Known rows, with every way that one mark hangs from another:
j633{j519{j703{j565}}}: [ 0.00  0.00  0.11  0.17  0.01  0.05  0.01 -0.28  0.18 -0.14 -0.32  0.09
  0.09 -0.04  0.10 -0.06 -0.07  0.09  0.26  0.15  0.10 -0.10 -0.30]
j437{j16{j633} j565 j838{j703}}: [ 0.21 -0.13  0.06 -0.27 -0.24  0.39 -0.05 -0.14 -0.03  0.15 -0.44  0.10
  0.07 -0.16  0.10 -0.14  0.03  0.01  0.15  0.22  0.03  0.26  0.12]
j565{j703{j519{j633{j16}} j838}}: [ 0.26  0.12  0.16  0.09  0.03  0.06  0.22 -0.22  0.08  0.14 -0.37 -0.15
 -0.02  0.05  0.29  0.14  0.22  0.37  0.27 -0.02  0.10 -0.08 -0.29]
j16{j633}: [ 0.21 -0.01 -0.02 -0.11 -0.24 -0.02  0.05 -0.13  0.07  0.11 -0.44 -0.02
  0.11 -0.07  0.08 -0.06  0.07  0.22  0.30  0.23  0.06 -0.08 -0.23]
j864{j519{j633 j703{j565}}}: [ 0.22  0.09  0.07  0.17  0.01  0.15  0.20 -0.32  0.00  0.08 -0.32 -0.22
  0.07 -0.14  0.03  0.03  0.10  0.16  0.14  0.05  0.00  0.03 -0.39]
j633{j519{j864}}: [ 0.22  0.21  0.00  0.12 -0.15 -0.01  0.03 -0.13  0.10 -0.08 -0.21  0.08
  0.02 -0.08  0.16 -0.07 -0.16  0.16  0.51  0.25  0.22 -0.12 -0.36]
j519{j703{j565 j838} j864}: [-0.02  0.10 -0.04  0.04 -0.05 -0.13  0.25 -0.35  0.26 -0.09 -0.31 -0.07
 -0.11 -0.20  0.16  0.06  0.30  0.14  0.23 -0.06  0.08 -0.07 -0.49]
j437{j16 j565 j838{j703{j519}}}: [ 0.13 -0.05  0.19 -0.19 -0.04  0.39  0.02 -0.19  0.03  0.14 -0.40  0.01
 -0.10 -0.22 -0.02 -0.07 -0.03 -0.10  0.12  0.14  0.11  0.34 -0.10]
j565{j703}: [ 0.14  0.03 -0.06  0.08 -0.09  0.12  0.02 -0.02  0.21 -0.01 -0.38 -0.13
  0.00 -0.01  0.14 -0.07  0.19  0.24  0.31  0.38  0.06 -0.12 -0.40]
j703{j519{j633 j864} j565 j838}: [ 0.06  0.20  0.13  0.04 -0.04 -0.17  0.28 -0.28  0.16  0.15 -0.33 -0.19
 -0.07 -0.16  0.15  0.21  0.16  0.18  0.18 -0.26  0.01  0.03 -0.45]
j703{j519{j864} j565}: [-0.07  0.17  0.03  0.05 -0.15 -0.12  0.13 -0.21  0.27  0.11 -0.39 -0.09
 -0.10 -0.21  0.06  0.18  0.08  0.05  0.16  0.11  0.10  0.07 -0.60]
j437{j565}: [ 0.14  0.09 -0.01  0.00 -0.13 -0.02 -0.01 -0.07  0.17  0.09 -0.34  0.05
  0.12 -0.15  0.07 -0.04 -0.04  0.10  0.32  0.08  0.11  0.00 -0.27]
j703{j838}: [ 0.14  0.06 -0.03 -0.04 -0.03 -0.11  0.13 -0.16  0.11 -0.11 -0.37 -0.15
  0.06 -0.06  0.12 -0.02  0.11  0.22  0.39  0.04  0.12 -0.07 -0.22]
j565{j703{j519{j633} j838}}: [ 0.20  0.09  0.15  0.05  0.07  0.08  0.28 -0.14  0.10  0.19 -0.38 -0.26
 -0.02 -0.05  0.15  0.03  0.26  0.30  0.23 -0.05 -0.02 -0.09 -0.31]
j519{j633{j16} j703{j838} j864}: [ 0.42  0.15  0.03  0.00 -0.06 -0.01  0.35 -0.44  0.03  0.05 -0.13  0.03
 -0.17 -0.10  0.31  0.07  0.22  0.29  0.46 -0.19  0.15 -0.17 -0.44]
j633{j16 j519{j703}}: [ 0.26  0.05  0.09  0.15 -0.02  0.09  0.03 -0.33  0.06 -0.15 -0.24  0.22
  0.04  0.02  0.22 -0.07 -0.13  0.21  0.47  0.23  0.29 -0.15 -0.25]
j437{j565 j838{j703}}: [ 0.12  0.03  0.10 -0.13 -0.19  0.21  0.05 -0.11  0.21 -0.12 -0.37  0.05
  0.05 -0.14  0.10 -0.13 -0.02  0.10  0.21  0.20  0.11  0.22 -0.12]
j703{j519{j864} j838}: [ 0.11  0.19  0.05 -0.06 -0.05 -0.18  0.28 -0.23  0.16  0.08 -0.33 -0.18
 -0.14 -0.22  0.08  0.07  0.17  0.14  0.33 -0.03  0.16  0.01 -0.48]
j838{j703{j519}}: [ 0.01  0.10  0.09 -0.09 -0.12  0.12  0.16 -0.22  0.19 -0.04 -0.36 -0.16
 -0.04 -0.16 -0.01  0.00 -0.03  0.09  0.24  0.27  0.08  0.08 -0.42]
j864{j519}: [ 0.24  0.15 -0.08  0.10 -0.08  0.05  0.04 -0.11 -0.01 -0.03 -0.38 -0.28
  0.10 -0.12 -0.02 -0.04 -0.01  0.17  0.35  0.35  0.18  0.05 -0.31]
j565{j703{j519{j864} j838}}: [ 0.04  0.19  0.04  0.04 -0.05 -0.03  0.28 -0.13  0.24  0.09 -0.35 -0.21
 -0.16 -0.18  0.15  0.06  0.33  0.21  0.27  0.14  0.11 -0.04 -0.48]
j16{j633{j519}}: [ 0.21  0.03  0.07  0.00 -0.18  0.01 -0.03 -0.10  0.00  0.03 -0.40  0.08
  0.22  0.01  0.13 -0.12 -0.16  0.23  0.39  0.28  0.13 -0.11 -0.07]

Rows:
[ 0.21  0.25  0.12 -0.07 -0.20  0.14  0.29 -0.29  0.11  0.12 -0.16 -0.12
 -0.16 -0.19  0.09  0.06 -0.01  0.13  0.32  0.07  0.01  0.04 -0.57]	j838{j703{j519{j633 j864}}}
[ 0.13  0.00  0.11  0.02  0.06 -0.02  0.27 -0.35  0.13 -0.01 -0.32 -0.13
  0.03 -0.07  0.16  0.05  0.22  0.21  0.18 -0.27 -0.06 -0.11 -0.29]	j519{j633 j703{j565 j838}}
[-0.02  0.16  0.06  0.15  0.00 -0.11  0.19 -0.33  0.21 -0.17 -0.25  0.04
 -0.01 -0.14  0.20  0.00  0.07  0.13  0.31 -0.03  0.14 -0.12 -0.32]	j633{j519{j703{j565 j838} j864}}
[ 0.18  0.23  0.11  0.10 -0.15 -0.07  0.12 -0.32  0.14  0.19 -0.30 -0.01
 -0.09 -0.08  0.23  0.31  0.01  0.17  0.21 -0.06  0.13  0.05 -0.57]	j703{j519{j633{j16} j864} j565}
[ 0.17  0.13  0.05  0.02 -0.04 -0.05  0.34 -0.37  0.16  0.05 -0.22 -0.09
 -0.10 -0.18  0.21  0.08  0.26  0.19  0.25 -0.26 -0.04 -0.10 -0.47]	j519{j633 j703{j565 j838} j864}
[-0.13  0.07  0.11  0.03  0.06 -0.20  0.15 -0.22  0.25 -0.02 -0.51 -0.22
  0.04 -0.11  0.04  0.15  0.15  0.13  0.12 -0.08  0.07  0.08 -0.31]	j703{j519 j565 j838}
[ 0.24 -0.11  0.04 -0.20 -0.08  0.42  0.00 -0.19 -0.04 -0.12 -0.38 -0.07
 -0.10 -0.06  0.06 -0.15  0.05  0.01  0.28  0.32  0.09  0.17 -0.11]	j437{j16 j838{j703}}
[ 0.29  0.11  0.07  0.22 -0.04  0.13  0.12 -0.39 -0.01  0.03 -0.30 -0.14
  0.07 -0.05  0.16  0.14  0.07  0.23  0.18  0.11  0.12  0.05 -0.35]	j864{j519{j633{j16} j703{j565}}}
[ 0.18  0.11 -0.04 -0.04 -0.06 -0.07  0.34 -0.33  0.16 -0.04 -0.21 -0.05
 -0.16 -0.22  0.13 -0.06  0.27  0.17  0.41 -0.02  0.13 -0.13 -0.48]	j519{j703{j838} j864}
[ 0.04  0.08  0.19  0.03  0.08 -0.11  0.22 -0.25  0.12  0.12 -0.43 -0.22
  0.05 -0.09  0.10  0.17  0.12  0.18  0.14 -0.26 -0.03  0.04 -0.29]	j703{j519{j633} j565 j838}
[ 0.37 -0.16  0.13 -0.13 -0.08  0.28 -0.11 -0.12 -0.22  0.10 -0.45  0.13
  0.08  0.00  0.10 -0.19 -0.10  0.10  0.31  0.24  0.13  0.09  0.18]	j437{j16{j633{j519}} j838}
[ 0.36  0.12  0.16  0.03 -0.08  0.02  0.13 -0.27  0.01  0.17 -0.32 -0.02
 -0.03 -0.01  0.16  0.16 -0.05  0.24  0.31 -0.02  0.15 -0.01 -0.41]	j703{j519{j633{j16}}}
[ 0.28  0.21  0.13 -0.05 -0.05 -0.10  0.36 -0.26  0.06  0.20 -0.25 -0.17
 -0.11 -0.20  0.12  0.09  0.14  0.20  0.34 -0.22  0.07 -0.02 -0.44]	j703{j519{j633 j864} j838}
[ 0.31 -0.12  0.05 -0.13 -0.02  0.27 -0.09 -0.06 -0.02  0.14 -0.41  0.09
  0.00 -0.13  0.05 -0.11  0.02 -0.04  0.25  0.07  0.15  0.20 -0.06]	j437{j16 j565 j838}
[ 0.01  0.22  0.13  0.03 -0.18  0.09  0.21 -0.31  0.22  0.08 -0.26 -0.13
 -0.09 -0.19  0.12  0.16  0.00  0.11  0.13  0.03 -0.05  0.09 -0.58]	j838{j703{j519{j633 j864} j565}}
[ 0.29  0.27  0.11  0.00 -0.22  0.14  0.25 -0.36  0.09  0.08 -0.16 -0.03
 -0.16 -0.13  0.24  0.17 -0.04  0.21  0.36  0.12  0.13  0.03 -0.55]	j838{j703{j519{j633{j16} j864}}}
[ 0.29  0.17  0.03  0.15 -0.11  0.03  0.09 -0.37  0.10 -0.10 -0.14  0.24
 -0.08 -0.06  0.26 -0.03 -0.09  0.20  0.51  0.22  0.31 -0.16 -0.41]	j633{j16 j519{j703 j864}}
[ 0.11 -0.09 -0.07 -0.07 -0.06  0.17 -0.04 -0.03  0.00  0.29 -0.47 -0.02
  0.12 -0.13  0.20 -0.04  0.30  0.16  0.18  0.12 -0.01 -0.03  0.04]	j437{j16{j633} j565{j703{j838}}}
[ 0.31  0.10  0.14  0.13 -0.05  0.15  0.14 -0.19  0.08  0.20 -0.36 -0.07
 -0.05  0.05  0.25  0.14  0.12  0.32  0.26  0.16  0.10 -0.07 -0.43]	j565{j703{j519{j633{j16}}}}
[ 0.19  0.13  0.17 -0.06 -0.12  0.19  0.24 -0.26  0.09  0.08 -0.27 -0.15
 -0.04 -0.13  0.04  0.01 -0.05  0.15  0.26  0.07 -0.04  0.03 -0.43]	j838{j703{j519{j633}}}
[-0.20  0.08  0.09  0.00 -0.10  0.06  0.07 -0.26  0.31 -0.08 -0.44 -0.16
  0.02 -0.12  0.02  0.11  0.00  0.06  0.08  0.23  0.01  0.14 -0.42]	j838{j703{j519 j565}}
[ 0.06  0.05  0.10  0.21  0.00  0.03 -0.06 -0.35  0.16 -0.19 -0.32  0.19
  0.10  0.05  0.24  0.05 -0.12  0.18  0.29  0.18  0.21 -0.10 -0.26]	j633{j16 j519{j703{j565}}}
[ 0.28  0.24 -0.02  0.15 -0.17 -0.03 -0.06 -0.21  0.07 -0.12 -0.20  0.19
  0.01  0.01  0.29  0.04 -0.21  0.24  0.58  0.29  0.33 -0.12 -0.34]	j633{j16 j519{j864}}
[ 0.21 -0.06  0.05 -0.03 -0.10  0.18 -0.22 -0.07 -0.12  0.26 -0.37  0.23
  0.22 -0.09  0.11 -0.12 -0.19  0.03  0.32  0.16  0.12 -0.01  0.11]	j437{j16{j633{j519}} j565}
[ 0.41  0.12  0.02 -0.02 -0.16  0.10  0.34 -0.34  0.07  0.15 -0.12  0.01
 -0.16 -0.19  0.15 -0.05  0.15  0.16  0.39 -0.04  0.04 -0.16 -0.61]	j519{j633 j703 j864}
[ 0.25  0.09  0.06 -0.01 -0.23  0.05  0.17 -0.30  0.05  0.11 -0.22  0.20
  0.00 -0.17  0.16 -0.15 -0.01  0.17  0.38  0.22  0.14 -0.17 -0.30]	j16{j633{j519{j703 j864}}}
[ 0.20  0.09  0.08 -0.02 -0.12 -0.07  0.25 -0.33  0.04  0.03 -0.24  0.11
  0.03 -0.16  0.19 -0.12  0.10  0.24  0.41  0.04  0.14 -0.18 -0.18]	j16{j633{j519{j703{j838} j864}}}
[-0.10  0.19  0.05  0.03 -0.04 -0.24  0.20 -0.25  0.27  0.04 -0.41 -0.18
 -0.08 -0.20  0.09  0.19  0.18  0.12  0.18 -0.06  0.10  0.06 -0.48]	j703{j519{j864} j565 j838}
[-0.05 -0.03  0.03  0.02  0.04 -0.08  0.20 -0.31  0.23 -0.13 -0.39 -0.11
  0.01 -0.11  0.11  0.01  0.27  0.14  0.19 -0.06  0.05 -0.06 -0.32]	j519{j703{j565 j838}}
